Each row comes from the steps of one path. Every step used is in the known rows, and no mark comes twice. Write the path behind each row, first mark first.
Known rows
tumo -> fipabop -> zogu -> sapager -> selod: [ 66  21  70 -27  -9 -24  61  -9  16 -30  25  51 -18  67  45 -12  33 -11
  23   9 -50]
zogu -> fipabop -> tumo -> sapager: [ 14  16   7  12  54 -17  39   6  15   2  12  40  -4  11  30  87  26   5
  35  10   7]
tumo -> fipabop -> sini: [ 19  24 -29 -34  25 -18  51 -36  17 -17  32  -7  36  43  22 -31 -24 -15
  31  -1 -47]
sini -> fipabop -> tumo: [ -1  28   6  -5  51  20  47 -37   4   8  41 -13  23  -3  -1  57   1 -24
  28 -27  -6]
sini -> fipabop: [-15  27 -22 -27   8   8  22 -31  -5  -5  41  -6  16  14 -23   6 -18 -12
  22 -27  -2]
sini -> fipabop -> zogu -> sapager: [ -7  11  30  -9  20  16  62  -2  -5 -19  30  38 -29  58   9  22  20  -2
  17 -22 -57]
sapager -> sini -> fipabop: [ 29  36 -44 -18  13 -13  38 -29 -10   4  50 -21  43  39  -2  -4 -18 -22
  49 -37 -44]
sini -> sapager -> tumo -> fipabop: [  4  31  41 -33  26 -19  26 -51  -2 -57  82 -18  30   9   8  28  -7 -30
  41  -8  -4]
zogu -> fipabop -> tumo: [ 15 -15  11  38  51   9  21  29   7 -18 -13  27  -3  -1   2  89  37  13
  15  -2 -17]
sapager -> sini: [ 46   9 -25  11   4 -21  14   2  -6  10   7 -15  32  26  22  -6   0 -11
  25 -12 -37]
tumo -> sapager -> sini -> fipabop: [ 29  65 -52 -44  17 -37  48 -52  -3  21  76  -8  44  50  24  -5 -28 -31
  72 -25 -19]
tumo -> sapager -> zogu: [ 20  55  31 -27 -10 -26  19 -22  -1   6  31  15 -25  36  24 -10  16   2
  -3 -11  -8]
selod -> fipabop -> sini -> sapager -> tumo: [ 25 -61 -39  10  27 -15  32  -4   1 -23  52  -3  56  25   1  -6 -15 -43
  56  -4 -61]
zogu -> sapager: [  4  -8   3  18   5 -12  44  32  15 -11  -9  38 -25  17  -3  24  20  11
   9  11 -23]
sapager -> zogu -> fipabop: [ 24   8  16  12  -7   0   3  32  -5 -40 -11  32 -40  38 -18  32  41  32
  -9 -28 -50]
selod -> fipabop -> tumo: [  2 -50  -5  25  30   6  28  17  14  -4   6   4  22  -4  12  15  -2 -10
  -7   3 -16]
fipabop -> sini -> sapager -> zogu: [ 29  35  -4 -17  15  -5  27 -39 -12 -26  38  -1   7  67   1  -6  10 -32
  40 -26 -78]
zogu -> sapager -> sini -> fipabop -> tumo: [ 47  30 -14  25  62  -7 107   1  13   7  44  10  31  36  17  75  22 -28
  63 -22 -65]
sapager -> sini -> fipabop -> tumo: [ 44  36 -19   5  56   2  64 -33  -1  15  50 -28  56  18  20  48   2 -38
  55 -35 -40]
selod -> fipabop: [-12 -49 -31  -3 -14  -5  -1  25   8 -12   4  12  10  14 -13 -35 -25   4
  -9   2 -17]
zogu -> sapager -> selod: [ 66  -1  12  19 -20 -24  42  26  16   6  -6  50 -13  12   4   9  38  -8
  37  14 -16]
zogu -> fipabop: [  2 -14 -18  13   8  -1  -6  35   2 -29 -14  32 -12  15 -16  39  16  27
  11  -4 -19]
tumo -> sapager -> zogu -> fipabop -> sini: [ 43  25 -27  -5  17 -27  44  -1   6  -2  16  45 -15  74  16  19  30  10
  34 -14 -67]
selod -> fipabop -> sini: [ 15 -60 -71   2   9 -10  31  15  12  -1   3   9  37  36   2 -52 -28 -10
  18   4 -61]
sapager -> sini -> fipabop -> zogu: [ 34  28   6 -20  18   7  35 -32 -23  -1  43 -17  28  66  30  -9   1 -25
  31 -39 -75]
selod -> fipabop -> tumo -> sapager: [  1 -20 -12  -3  31 -20  39  -4  20  15  32  20  21  10  40   8 -11 -17
  13  13   6]

Write each row's path
[ 70   1 -50  -3  12 -20  12  -9  -5 -29  23  48  33  63 -11  25  15 -34
 101  -2 -58] | zogu -> fipabop -> sini -> sapager -> selod
[  5  11 -41 -14  27  -7  21 -36  -5 -15  34   1  38  46   0  -1 -15 -39
  66  -1 -45] | fipabop -> sini -> sapager
[ 48 -16 -28 -30 -35 -48   9  -6  15  15  33  37  23  26  18 -56 -17 -27
  36  16  10] | tumo -> sapager -> selod -> fipabop
[ 67 -46   0  15   6 -10  23  11  16  11   8  17  31  -4  13   0  13 -30
  20   9  -9] | sapager -> selod -> fipabop -> tumo
[ 77  16  13  12  27 -29  31  -1  16  18  12  49  10   9  34  71  44 -17
  61  13  11] | zogu -> fipabop -> tumo -> sapager -> selod
[ 75  32  31  -3  19 -27  38 -32  13  45  26  17  22  -7  51  34  24 -41
  49  19  30] | fipabop -> tumo -> sapager -> selod
[ 50 -25   4  -1  13 -10  12 -17   5 -19  37  19  42  16   7  10   4 -57
  55   3 -15] | sini -> sapager -> selod -> fipabop -> tumo
[ 44  -1 -20  19  13  -1  31  24   2 -21 -11  30 -13  60  -6  21  37  22
  16 -27 -90] | sapager -> zogu -> fipabop -> sini
[ 38 -25 -25  26  48 -10  29   6  -6 -33  32  19  33  30  -7  67  24 -20
  76  -7 -62] | zogu -> fipabop -> sini -> sapager -> tumo
[ 23   7  44 -14  17 -16  33 -20   9 -23  47 -20  19 -13  20  14   2  -7
   6  -5   2] | sapager -> tumo -> fipabop
[ 71 -12  60  13 -14  -8  40  21   5   2  -8  52 -28  45  31   5  51 -12
  19  11 -51] | fipabop -> zogu -> sapager -> selod
[ 54  -9  27  25  11 -16  60  30   0  -4  -5  26  -5  69  50  12  40   1
  17  -3 -91] | fipabop -> zogu -> sapager -> sini
[ 64  48 -19 -58  12 -36  38 -70  10 -31  69  12  57  68  17 -29 -20 -58
  92   2 -41] | tumo -> fipabop -> sini -> sapager -> selod
[  5  29  14 -11   1  -3  -7   2 -15 -68  29  37 -28  59 -25  44  30   8
  22 -33 -52] | sini -> sapager -> zogu -> fipabop
[-10  19  25 -33  13  23  21 -38 -17 -13  36  -1  -2  43   9  -2   0 -12
   2 -32 -39] | sini -> fipabop -> zogu
[ 35  58  -4 -47  18 -20  49 -57 -17  17  68  -4  29  78  55 -11  -9 -30
  51 -29 -52] | tumo -> sapager -> sini -> fipabop -> zogu
[ 56 -50 -20  13 -32 -33  39  46  23  -9   2  63   0  28  -9 -28  14  -7
  30  17 -36] | zogu -> sapager -> selod -> fipabop
[ -1  44 -29 -53  34 -22  43 -66  11 -48  67   0  44  69   9 -18 -37 -40
  65  -4 -46] | tumo -> fipabop -> sini -> sapager
[ 21  37  13 -12  -5 -24  14  12   3 -21  18  45 -37  50  11  29  34  23
  10 -13 -29] | tumo -> sapager -> zogu -> fipabop
[  8 -18  51  15   6   4  43  27   3 -14  -8  41 -40  45  28  17  37  11
  -7   8 -50] | fipabop -> zogu -> sapager
[ 34 -29  35  43  15 -10  56  40  12  -2   8  20 -13 -20   7  54  46   2
  12  11 -22] | zogu -> sapager -> tumo
[ 34  33 -43  -1  18 -21  80   6   6  -9  45  17  20  51  -2  22   4 -13
  61 -24 -61] | zogu -> sapager -> sini -> fipabop
[ 37 -14  -8  12  39  -5  32 -29  -7  -8  48 -17  45   9  10  28  10 -44
  65  -4 -45] | fipabop -> sini -> sapager -> tumo
[ 48  26  39 -12  17 -30  83   4  11 -33  33  25   4  92  61  -9  17   1
  21  -3 -89] | tumo -> fipabop -> zogu -> sapager -> sini
[ -4  59   1 -29  53  -2  61 -58   8  22  67   1  20   9  24  53  -8 -34
  48 -12  17] | sini -> fipabop -> tumo -> sapager
[  4  -2 -55   0  37 -10  15  -2  -5 -44  19  35  22  61 -15  37   0 -13
  72  -7 -64] | zogu -> fipabop -> sini -> sapager
[ 50  -7   7  11  42 -31 108   5  33 -19  43  16  21  24  27  27  20 -15
  43  11 -64] | zogu -> sapager -> tumo -> fipabop -> sini
[  3  18  60 -21  14 -10  67  -1  13 -48  22  40 -30  70  39   2  17  11
  -5   3 -55] | tumo -> fipabop -> zogu -> sapager
[ 58  39  -1  10  49 -34  59 -25  10  40  31  -9  43  19  68  37   9 -30
  50   6 -11] | fipabop -> tumo -> sapager -> sini
